Each row was made from one walk, in order. Every step used is in the known rows, and no mark comes twice. Write each row's walk.
In the rows, 128 means zero.
Known rows:
pife, gagus: [138 106 117 122 136  95 105 142 119 100 140  83 157 115 109 157 129]
lokugap, gurod: [115 123 147 108 143  98 139 168 128 113 136  89 142 122 105 161 114]
zuvub, pife, gagus: [141  92 125 117 129  93 106 146  92 113 130  62 176 116 109 179 121]
gagus, gurod, zuvub, pife: [112 104 144 133 108  86 117 156  81 107 128  50 163 112 126 206 125]
gurod, zuvub, pife: [120 112 141 127 127  88 114 142  97 103 135  50 169  96 131 194 129]
gagus, gurod, zuvub: [111 118 135 137 116  89 116 153 106  96 139  72 144 110 126 184 134]
domi, gurod, lapap, pife, lokugap: [ 97  96 110 146 151  67 101 150  97  99 104  77 133 108 110 169 114]
zuvub, pife, lokugap: [107 104 120 131 146  93 118 134  81 108 134  76 136 113  89 178 111]
kufel, gurod, zuvub, pife: [131  97 146 105 120  78 112 167 111 108 131  44 161 117 150 211 122]
kufel, gurod, lapap: [116 100 127 118 126  89 121 166 139  72 139  72 122  98 126 171 108]
kufel, gurod: [126 115 128 100 138  97 123 168 143  95 135  83 127 128 125 170 122]
kufel, gurod, gagus: [137 104 125 104 124 107 111 153 148 101 144  78 132 140 134 193 146]
gagus, gurod, domi: [128 107 136 140 111  92 133 133 124  96 128  83 130 120 109 167 129]
zuvub, pife: [119 116 131 116 137 105 126 145 103 102 128  71 155 110 107 176 118]
pife, lokugap: [105 117 110 137 153  96 117 132 107  96 145  97 117 112  88 155 121]
gagus, gurod, lapap, pife: [104 111 114 129 111  88 117 158 115  83 111  76 137 119 122 178 123]
pife, lokugap, gurod, lapap: [ 94  95 131 143 139  79 128 156 102  94 147  82 118  98  89 164  92]

Which walk is each row?
[142  81 156 115 117  70 109 167  87 136 133  40 197 118 133 205 114]	lokugap, gurod, zuvub, pife, gagus
[116 101 153 133 141  76 108 158  85 115 115  46 179  97 134 196 123]	domi, gurod, zuvub, pife
[127  82 150 134 129  72 139 136  92 131 125  64 141 124  94 188 100]	zuvub, pife, lokugap, gurod, domi
[140  76 146 134 134  66  88 157  77 126 116  38 199 107 136 199 125]	domi, gurod, zuvub, pife, gagus
[ 92 100 101 147 118  78 108 148  94  89 116  82 117 124 103 179 115]	gagus, gurod, lapap, pife, lokugap
[110 112 134 109 128  81 128 168 130 101 114  74 149 117 126 174 111]	lokugap, gurod, lapap, pife
[123 108 132 132 146 104 108 143 122 111 129  81 150 123 120 177 147]	domi, gurod, gagus
[153  73 139 105 112  69  92 167 103 117 132  35 182 124 151 213 124]	kufel, gurod, zuvub, pife, gagus
[110  98 127 142 134  77 106 131  75 109 140  55 149 101 113 197 121]	gurod, zuvub, pife, lokugap
[124  71 127 141  98  85 104 159  73  94 127  48 166 105 105 193 103]	zuvub, pife, gagus, gurod, lapap
[116 100 128 130 138  97 119 144 111 126 151  88 126 141  99 187 130]	pife, lokugap, gurod, gagus
[135 104 111 112 114  86  99 159 109 119 109  81 163 155 122 179 139]	lapap, pife, gagus, gurod
[151  84 128 141 104  81 114 132 114 106 130  73 151 127 111 169 130]	pife, gagus, gurod, domi
[ 99 106  99 139 137  78 107 131 108  85 123  81 122 107 108 167 119]	gurod, lapap, pife, lokugap
